Known rows, with every step that occurs
J, T, P: [ 3.87  4.96  0.94  5.03  0.09 -2.49 -1.63 -4.37 -0.91  2.87  6.03 -0.97
  3.13 -3.06 -1.50 -1.73 -4.74 -3.19 -2.99]
P, K, X: [-2.95 -2.38 -1.91 -3.13 -1.17 -3.67  2.59 -0.16  0.89 -2.51  0.72 -2.51
  4.59 -1.55  4.08  0.71 -0.96  1.26  1.96]
X, J: [ 0.11  0.49 -2.45 -0.90 -1.22  0.92 -1.55 -1.09 -3.20  0.97 -4.67  1.47
  1.04  5.46  1.70  3.54  1.03 -1.24  0.35]
X, K, J, T, P: [ 4.30  3.81  2.42  6.52  0.72 -1.73 -2.83 -0.23 -3.61  1.13  0.41  4.17
 -2.70 -0.86 -5.93 -0.83 -0.14 -4.83 -5.30]
X, Y, J, P: [ 0.28  1.01  2.00  0.92  3.99  4.17 -0.96  0.30  2.28  0.05 -1.31  2.97
 -4.94  3.62 -3.97  2.47  1.84  2.04  0.60]
J, T, P, K, C: [ 3.68 -0.22  3.81  0.41 -3.82 -3.98 -5.47 -0.10  0.58  2.51  6.31 -3.16
  5.70 -3.97  0.25 -3.81 -1.86 -2.73 -3.75]
J, T, P, K, X: [-1.36  4.22  1.18  0.61 -2.50 -3.80  1.34 -1.35  1.26  1.78  5.54 -4.52
  5.22 -7.18 -0.82 -2.62 -4.05 -2.32 -2.66]
J, T, P, K: [-0.33  3.30  0.43  3.12 -1.77 -3.40 -0.83 -0.63  0.13  3.64  6.41 -3.72
  7.68 -6.03 -1.54 -2.65 -3.36 -0.61 -5.69]
P, K, Y: [-1.65 -3.29 -4.17 -2.50 -0.92 -2.93  0.34  1.36  0.53 -1.93  1.05 -1.24
  2.90 -0.66  1.42  1.15 -0.51 -0.38  0.41]
P, K, X, Y, J: [-3.95 -2.34 -0.91 -0.89 -2.11  1.92  3.20  4.76  1.69 -3.76 -6.08 -1.75
 -3.40  1.64 -1.18  3.09  3.16 -0.43  2.92]
X, Y, J, T: [ 2.81  2.59  1.31  7.59 -2.62  4.11  1.69  1.23 -0.55 -0.24 -3.37 -0.77
 -5.46  3.14 -2.32  2.67  0.28 -3.13  0.60]
K, J: [ 0.08  0.16 -1.03  0.88 -0.32 -0.34  0.15 -3.21 -5.00 -0.05 -2.49  3.38
 -3.32  2.58  0.89  1.80 -0.99  0.94 -0.30]
T, P, K, C: [ 2.14 -4.42  1.64 -3.50 -0.40 -4.93 -6.79  0.69  0.49  0.54  3.74 -0.92
  5.33 -1.66  0.90 -2.67  0.26 -0.69 -1.96]
Y, J, P, K, C: [ 0.59 -2.71  5.83 -6.36  0.67  1.91 -3.53  1.51  1.72  2.03  1.54 -1.02
 -0.24  0.31  1.97 -2.34  2.37  4.09 -0.75]
J, K, P: [ 2.16 -5.04 -3.16  3.79  3.65  0.43  1.62 -2.61  2.97 -3.10  1.28  4.07
  0.79  2.89  5.95 -1.23  0.52  3.91  5.70]
Y, J: [ 2.22  0.02 -0.27  0.77  1.38  2.12  1.64 -1.13 -2.55 -0.36 -3.47  0.24
 -3.21  3.12  2.78  0.87  0.44  0.43  1.44]
T, P, K: [-1.87 -1.06 -1.88 -0.91  1.50 -4.32 -2.46 -0.16 -0.02  1.44  3.98 -1.39
  7.23 -3.40 -0.88 -1.50 -1.34  1.46 -3.76]
J, K, X: [ 2.56 -5.38 -0.71 -0.69  1.42 -1.93  2.33 -2.66 -0.08 -6.32 -0.68  1.45
  1.39  1.54  4.81  0.35 -0.96  2.89  8.87]
J, P, K, X, Y: [-4.57 -1.34  0.34 -3.20  1.49 -1.83  0.05  1.35  5.79 -2.34  2.73  0.57
  3.03 -1.21 -2.36  2.16  0.83  2.87  1.36]

Rows
[-0.31 -2.77 -3.48  1.51  0.84  4.15  0.54 -0.51  1.22 -0.67 -4.39  4.36
 -0.57  5.73  3.80  0.67  3.35  2.19  4.44]	X, J, K, P
[-0.28  3.38 -1.17  1.50 -2.41 -3.09 -0.88  0.43  0.78  2.67  5.87 -3.07
  3.58 -6.39 -3.88 -2.32 -3.62 -3.93 -3.97]	J, T, P, K, Y
[-2.90  2.47  0.46  2.79 -5.72 -0.20  1.89 -0.51 -3.89  3.04  0.61 -2.06
  1.56 -2.59 -0.01  0.04 -1.95  1.08 -4.63]	P, K, J, T
[-2.66 -1.19  0.29 -3.51  2.81 -2.39 -1.01 -1.46  2.46  2.09  5.91 -0.56
  7.81 -2.30  1.29 -0.90 -1.15  6.18 -2.70]	J, P, K
[-1.02  2.55  2.24 -1.76  3.07  0.57 -1.17 -4.65 -2.10  2.45  2.15  4.46
 -2.56  0.58 -1.49  0.72 -1.65  4.04 -2.06]	K, J, P
[-2.08  0.87 -1.49 -2.83  0.79  0.57 -0.53  2.82 -0.38  1.22 -0.93 -1.90
 -2.36 -3.29 -4.16 -1.60  0.61 -2.14 -2.53]	T, P, K, Y, J
[-4.29  0.77 -0.62 -1.47 -0.20 -2.14 -2.06  0.05 -3.72  2.71  0.35  0.70
  1.62 -3.51 -3.72 -0.95 -0.37  1.72 -5.81]	T, P, K, J
[ 0.42  8.19  1.70  0.42 -3.38  0.23 -0.35 -2.31 -1.67  3.55 -0.62 -1.22
 -0.37 -1.36 -2.91  0.39 -2.50 -6.39 -1.08]	K, X, J, T, P
[ 0.91  2.85  1.59 -3.39  4.11  3.33  0.29 -1.54  0.96  1.08  0.79  1.98
 -6.69  0.78 -1.63  0.03 -0.44  0.40  1.07]	K, Y, J, P
[ 6.41  4.07  1.42  4.95  1.86  0.83 -1.18  2.72 -0.35 -0.20 -1.08  1.54
 -6.72 -0.52 -6.30 -1.52  0.87 -8.49 -2.07]	X, K, Y, J, T, P
[-3.91 -0.96  1.43 -1.12  2.07  3.56 -0.35  3.72  3.32  1.08 -0.92  0.11
 -0.45  0.86 -4.11  1.60  3.19  4.40 -1.85]	X, Y, J, P, K
[ 3.77 -3.00 -3.86  5.14  5.31 -1.89  0.01  0.65  4.21 -3.57 -0.17  5.97
 -0.64  4.73  4.01  0.00  3.34 -2.04  0.66]	X, K, P
[ 0.39  5.65  0.75  0.74 -5.22  1.31  2.04 -1.97 -1.89  1.36 -2.81 -1.79
 -0.66  1.77  1.60  2.40 -1.72 -4.83  1.63]	K, X, J, T
[-2.17 -1.56 -2.38 -2.72 -1.21  1.74  2.19  3.33 -0.71 -0.70 -3.12 -2.24
 -2.76  0.21  0.20  0.68  1.20 -0.66  0.41]	P, K, Y, J
[ 3.51 -4.64  0.51  1.37  1.94  3.36  1.80 -0.45 -2.58 -3.28 -4.04  1.16
 -2.16  3.43  3.24 -0.07  1.55  4.49  5.82]	Y, J, K
[-5.14 -0.53 -2.17 -5.40 -3.98 -0.22  1.45  1.89 -0.93 -0.04 -4.76 -2.26
  3.32  1.35  2.15  2.93  1.61 -0.58  0.72]	P, K, X, J
[ 2.10  0.24 -1.61 -0.69  0.96  2.09  1.68  0.05 -1.78 -1.46 -3.71  0.77
 -7.39  2.96  0.51  1.42  0.22 -2.87  2.91]	K, Y, J
[-3.85  0.00  0.18 -0.97 -0.09  0.97  0.38  4.46  1.86 -1.79 -3.94 -1.48
 -3.18 -1.43 -5.71  0.76  2.48 -1.89  0.13]	T, P, K, X, Y, J
[ 1.59 -3.12 -1.23  3.44  3.20  5.25  4.07 -0.51  1.60 -2.04 -3.26  2.97
 -4.95  3.58  4.98 -1.88  2.74  3.90  5.46]	Y, J, K, P
[-4.04  0.03  1.41 -5.83  2.07 -2.71  1.31 -1.71  3.76  0.04  5.11 -1.33
  5.31 -3.43  1.85 -0.75 -1.54  4.67  0.25]	J, P, K, X
[-0.81  2.72 -0.26  1.25 -4.77  2.66  3.63  2.68 -0.73  1.42 -0.79 -4.48
 -2.64 -2.31 -0.37 -0.27 -0.86 -2.67 -1.34]	P, K, Y, J, T
[ 7.25 -8.17  3.91 -1.34  0.05  2.68 -2.68  0.33 -2.01 -4.51 -4.25  1.68
 -4.30  5.47  5.09 -1.18  3.02  2.41  7.76]	Y, J, K, C
